Each row was made from one small tree. The marks that hang from a mark follow it in brackets, in the order of their numbers. Every link used is in the known rows. Write each row's tree.
Known rows
z20[z182[z252[z309 z369]]]: [ 0.91  0.25  1.62  1.82  0.44  2.86 -3.95 -0.99 -0.87 -1.35  3.54 -6.27
 -0.26 -0.46 -3.52  4.30 -3.74  2.15 -3.51  2.24  0.94  0.86]
z182[z252]: [ 1.91 -1.61  0.08  1.99  0.25  1.38 -1.93 -0.53 -0.52 -1.53  1.34 -4.28
  0.85 -1.17  0.41  4.54 -2.91  1.37 -0.33  0.43 -1.53  0.52]
z252[z182 z309[z33] z369]: [ 1.77  1.43  0.92  1.31 -2.23  0.28 -3.08  0.32 -1.74 -1.63  3.21 -4.39
 -0.99  1.02 -0.93  1.92 -3.36  1.93 -3.16  1.02  1.85  2.69]
z20[z182[z252[z309[z33] z369[z198]]]]: [-0.68  0.46  2.47  3.43 -1.27  1.32 -1.77 -1.58 -1.56  0.02  4.43 -6.77
 -1.40 -1.43 -1.82  2.05 -4.05  1.20 -4.44  1.56  2.47  1.36]
z252[z182 z309[z198] z369]: [ 1.49  0.11  0.53  1.04 -1.47  0.67 -4.55  0.95  0.49 -2.15  2.47 -3.79
 -0.50 -0.30 -1.67  1.58 -2.44  2.35 -2.74 -0.85  2.30  2.61]
z309[z33 z198[z369] z252[z182]]: [ 2.40 -0.78 -1.44  1.72 -1.64 -1.45  0.93  1.75 -0.35 -0.48  1.88 -3.22
  1.27 -0.92  3.00  1.12 -5.20  2.46 -1.53 -0.20 -1.32  1.52]
z182[z252[z369[z198[z309]]]]: [-1.16 -3.08  0.65  3.29 -3.41  1.71 -0.65 -3.66 -0.95  0.59  1.98 -5.27
 -0.25 -3.04  1.06  3.04 -2.45  0.31 -2.66 -0.54  1.49  0.72]
z198[z309[z33] z369[z252[z182]]]: [ 1.18 -2.60 -2.28  2.69 -3.88 -1.22  0.04 -2.77 -1.12  0.53  2.02 -2.27
  1.41  1.02  3.62  1.58 -4.08  0.89 -1.65 -1.38 -3.23  1.65]
z369[z198]: [ 1.02 -4.52  0.46  2.61 -0.93  0.62 -1.01 -0.59  0.75 -0.71  2.32 -4.90
  0.25 -1.69  3.52  1.53 -2.83 -1.27 -0.89 -1.83 -1.94  0.86]
z198[z309[z33 z252[z182]]]: [ 2.39  0.77 -2.13  1.84 -2.05 -0.80  0.71  0.38 -4.04  0.38  1.25 -4.08
  1.36  1.00  2.85  1.54 -4.74  1.71 -1.30 -0.06 -3.70  0.47]
z20[z182]: [ 2.44 -2.33  0.25  1.66  1.75  1.98 -2.90  0.56 -0.80 -1.22  2.22 -5.51
  1.21  0.45  1.48  3.07 -4.02  0.51 -1.31 -0.03 -2.98  0.01]
z20[z182[z252[z309[z198[z369]]]]]: [ 0.75 -1.42  0.18  2.92  0.48  0.82 -2.85 -0.17  1.08 -1.78  4.26 -5.20
  0.72 -1.68 -1.20  2.24 -4.16  2.85 -2.63  0.87 -0.64  0.97]
z252[z182 z369[z198]]: [ 1.82 -4.20  0.97  1.29 -1.49  2.75 -1.83 -1.72 -0.38 -0.71  2.01 -4.34
 -0.17 -1.50  0.83  3.41 -1.91  0.11 -1.60 -0.12  1.17  1.77]
z33[z309[z198 z252[z182]] z369]: [ 1.50 -2.30 -1.85  0.88 -2.62 -0.92 -0.41  2.93  0.07 -1.07 -0.74 -1.63
  0.63 -1.19  0.79  2.15 -4.92  3.33 -0.83 -0.62 -2.73  1.27]
z252[z182 z309[z198]]: [ 2.15 -0.12 -0.90  1.62 -0.46  0.02 -4.08  1.70  0.33 -2.57  2.49 -3.45
  0.28  0.09 -0.24  1.06 -2.35  2.10 -1.39 -1.43 -0.90  1.76]
z252[z309[z33] z369[z198]]: [-0.77 -0.29  1.95  3.13 -3.62 -0.90 -1.33 -0.41 -0.25 -0.50  4.42 -5.84
 -1.45 -0.84  1.23 -0.35 -3.79 -0.53 -4.13 -0.68  2.24  2.69]
z20[z182[z252[z369]]]: [ 1.55 -1.34  1.55  1.53  0.93  3.48 -2.94 -1.40 -1.13 -0.72  2.23 -5.84
  0.58 -0.97 -1.98  5.69 -3.81  2.17 -2.45  1.99  1.07  0.68]
z369[z252[z182 z309[z198]]]: [ 2.20 -0.70 -1.62  2.17 -1.14 -0.31 -4.11  0.68  1.17 -1.82  1.17 -2.55
  1.10  0.25 -0.60  0.94 -2.91  1.57 -1.91 -2.68 -2.29  1.98]
z252[z182 z369]: [ 2.89 -2.14  0.63  0.43 -0.76  2.56 -3.18 -0.43 -0.98 -1.62  1.36 -3.83
  0.35 -0.04 -0.23  4.31 -2.65  1.47 -1.35  0.66  0.99  1.79]
z33[z309[z198] z369]: [-0.47 -2.74 -0.32  2.18 -3.02 -2.05 -1.55  2.09  2.11 -1.68  0.37 -2.03
 -0.34 -1.26  1.83  0.91 -3.92  1.96 -1.52 -2.39 -1.57  1.87]
z309[z33[z369[z198 z252]]]: [-1.31 -2.74  0.11  3.95 -4.13 -1.35  0.81 -0.03  0.48  0.73  0.91 -3.24
 -0.65 -0.75  3.31  0.76 -3.92 -0.44 -1.51 -2.78 -2.60  1.81]

Write each row's tree
[ 0.26  0.53  0.94  2.00 -2.06 -0.58 -4.09  1.40  1.59 -1.87  2.93 -4.99
 -0.41 -0.78 -0.36  0.07 -3.36  0.92 -3.64 -1.51  2.24  2.52]
z252[z309[z198] z369]
[ 0.26 -6.59 -0.87  2.23 -4.16  0.41 -0.60 -1.13  1.19 -0.27 -0.50 -0.79
  0.34 -1.07  1.44  2.97 -2.90  0.64 -0.78 -1.83 -3.32  1.68]
z33[z309 z369[z198 z252[z182]]]
[ 0.65 -4.88 -0.70  2.12 -2.53 -1.95 -1.22  0.16  3.42 -1.80  1.95 -2.50
  1.06 -1.63  3.65  0.68 -4.47  0.81 -1.85 -1.63 -1.13  1.77]
z33[z309[z198[z369]]]
[-0.70 -1.83  2.11  2.93 -2.53  1.60 -2.39 -2.01  0.17 -0.96  3.34 -5.52
 -0.89 -2.82 -1.46  2.91 -2.28  0.62 -2.98  0.47  2.08  1.66]
z182[z252[z309 z369[z198]]]
[ 2.14 -3.31  0.37  0.81 -1.38  2.52 -0.35 -0.26 -1.21  0.39  1.23 -4.82
  0.86 -2.12  1.30  3.32 -3.43  0.26 -1.69  0.60  0.15  1.09]
z309[z252[z182 z369[z198]]]
[ 3.49 -1.43 -0.01 -0.01 -0.94  2.15 -1.48  0.83 -1.40 -0.47  0.67 -4.33
  1.47 -0.47  0.35  4.33 -4.20  1.46 -1.32  1.50 -0.43  1.19]
z309[z252[z182 z369]]
[ 0.54  2.02  0.15  3.16 -1.22 -0.91 -1.82  0.16 -1.43 -1.84  3.35 -4.97
 -0.30  0.05 -0.92  2.19 -3.79  1.94 -2.07  0.83 -0.74  1.42]
z182[z252[z309[z33]]]
[ 0.08  0.78  0.24  3.61 -0.35 -0.79 -1.53 -0.02  0.30 -1.27  4.90 -5.23
 -0.36 -1.14 -0.62  1.16 -4.90  3.30 -3.54  0.99  0.49  1.30]
z20[z182[z252[z309[z33 z198[z369]]]]]
[ 0.37 -1.11 -1.62  2.83 -3.58 -2.43  2.13 -0.21 -1.85  1.13  2.72 -4.84
  1.69 -0.32  5.30  0.06 -6.23  0.15 -2.02  0.11 -3.45  0.92]
z198[z309[z33 z252] z369]
[ 2.04 -0.85  0.95  0.64 -1.26  1.95 -4.38 -0.05 -0.75 -2.14  2.88 -4.28
 -0.34  0.54 -1.44  3.08 -2.61  1.62 -2.22  0.71  1.16  2.16]
z252[z182 z309 z369]
[ 0.82  0.41 -1.26  2.64 -3.07 -1.55 -1.10  1.47 -0.07 -0.64 -0.07 -1.25
 -0.37  0.50  0.55  1.54 -3.72  2.93 -1.18 -2.97 -1.47  2.33]
z309[z33[z369[z252[z182]]] z198]
[ 0.08 -3.51 -1.60  2.16 -3.65  0.78  1.21 -0.09 -2.62  1.22  0.91 -3.73
  0.23 -1.50  2.85  1.71 -3.42  1.00 -0.38 -0.79 -4.31  0.33]
z33[z369[z198[z309[z252[z182]]]]]
[-1.15 -0.55  0.95  3.92 -2.34  1.26  0.02 -3.62 -2.99  1.56  2.88 -6.34
 -0.82 -2.01  0.50  2.31 -4.05  1.10 -4.30  0.66  1.55  0.44]
z20[z182[z252[z369[z198[z309[z33]]]]]]
[ 0.64 -3.23  2.21  2.64  0.12  3.71 -1.72 -2.52 -0.63  0.08  2.23 -6.11
 -0.01 -2.67 -1.01  4.56 -3.12  0.73 -2.73  1.37  1.73  0.37]
z20[z182[z252[z369[z198]]]]
[ 1.22  1.26 -1.46  1.65 -2.15 -1.16  0.57  3.66 -1.63 -0.18  0.61 -2.92
 -0.31 -0.07  1.18  1.29 -4.80  3.48 -1.09 -0.70 -1.60  1.53]
z309[z33[z369] z198 z252[z182]]
[ 2.30 -1.06 -1.11  0.60 -2.43  1.47 -1.07 -0.69 -2.70  0.49  0.76 -4.45
  1.53 -0.06  1.19  3.10 -4.00  1.37 -1.84  0.61 -1.10  0.84]
z198[z309[z252[z182 z369]]]
[ 1.00 -1.29 -0.18  1.11 -2.92 -1.66 -1.21  1.81  1.67 -0.28  0.05 -3.75
  1.55 -1.72  1.51  1.03 -5.62  1.16 -3.50 -0.65  0.55  1.51]
z33[z309[z198 z252[z369]]]
[ 2.52 -4.01 -1.81  1.73 -1.38  0.04 -1.99 -0.64  2.18 -1.05  0.81 -1.47
  1.85 -0.33  1.91  2.44 -3.41  1.52 -0.85 -2.37 -1.93  1.99]
z309[z198[z369[z252[z182]]]]
[ 0.68 -5.14 -0.97  1.36 -3.12  0.26  1.08  1.04 -0.53 -0.09  0.19 -2.41
  0.36 -1.85  2.06  2.60 -4.04  1.29 -0.44  0.54 -3.70  0.97]
z33[z309[z252[z182]] z369[z198]]
[ 0.49  1.21  1.46  2.29  0.20  1.66 -4.45  0.09  0.16 -1.39  3.05 -5.87
 -0.40 -1.32 -3.67  2.81 -3.67  2.89 -4.17  0.68  2.69  1.32]
z20[z182[z252[z309[z198] z369]]]
[ 0.05 -3.13  1.95  2.56 -1.84  2.22 -1.07 -2.52  0.11 -0.27  1.93 -5.25
  0.02 -2.98 -0.14  4.24 -2.34  0.19 -2.13  0.08  1.95  1.21]
z182[z252[z369[z198]]]
[ 2.85 -5.04 -1.26  1.37 -1.23  1.34 -1.58 -1.72  1.11 -0.89  1.36 -1.95
  2.09  0.28  2.23  3.97 -3.37  0.79 -0.23 -0.74 -3.09  1.78]
z198[z369[z252[z182]]]
[ 0.50 -1.55 -1.03  3.37 -2.94 -3.01 -0.31  0.02  2.38 -0.15  1.85 -2.71
  1.42 -0.64  3.83 -0.08 -5.10  0.56 -2.48 -3.24 -1.43  2.31]
z309[z33 z198[z369[z252]]]
[ 1.59 -0.25  0.55  2.38  1.37  2.15 -3.74 -0.10 -1.36 -1.81  3.43 -6.06
  0.38 -0.17 -2.04  3.66 -3.63  2.09 -1.93  1.48 -2.21  0.20]
z20[z182[z252[z309]]]
[ 0.37 -4.62 -1.44  2.99 -3.87 -1.01 -0.68 -2.71  0.99  0.62  1.49 -3.18
  2.31 -0.09  4.28  1.45 -4.04 -0.88 -1.37 -2.40 -4.09  1.28]
z198[z309 z369[z252]]
[ 1.72 -3.46 -0.86  2.69 -1.80  0.96 -2.62 -1.21  0.40 -0.94  2.18 -3.22
  0.83 -0.05  0.68  1.53 -2.50 -0.52 -1.27 -1.80 -2.98  1.58]
z369[z198 z252[z182 z309]]
[ 0.91  1.12 -1.56  2.84 -2.75 -2.16  1.12  0.63 -3.00  0.86  1.43 -5.36
  1.51  0.57  4.31 -0.03 -5.88  0.38 -2.00 -0.84 -3.86  0.36]
z198[z309[z33 z252]]
[ 0.75 -5.09 -1.24  2.60 -3.38 -2.49 -1.30 -0.59  4.61 -0.87  0.51 -1.46
  2.22 -1.12  3.19  0.82 -4.86  0.17 -2.26 -2.87 -2.43  2.12]
z33[z309[z198[z369[z252]]]]
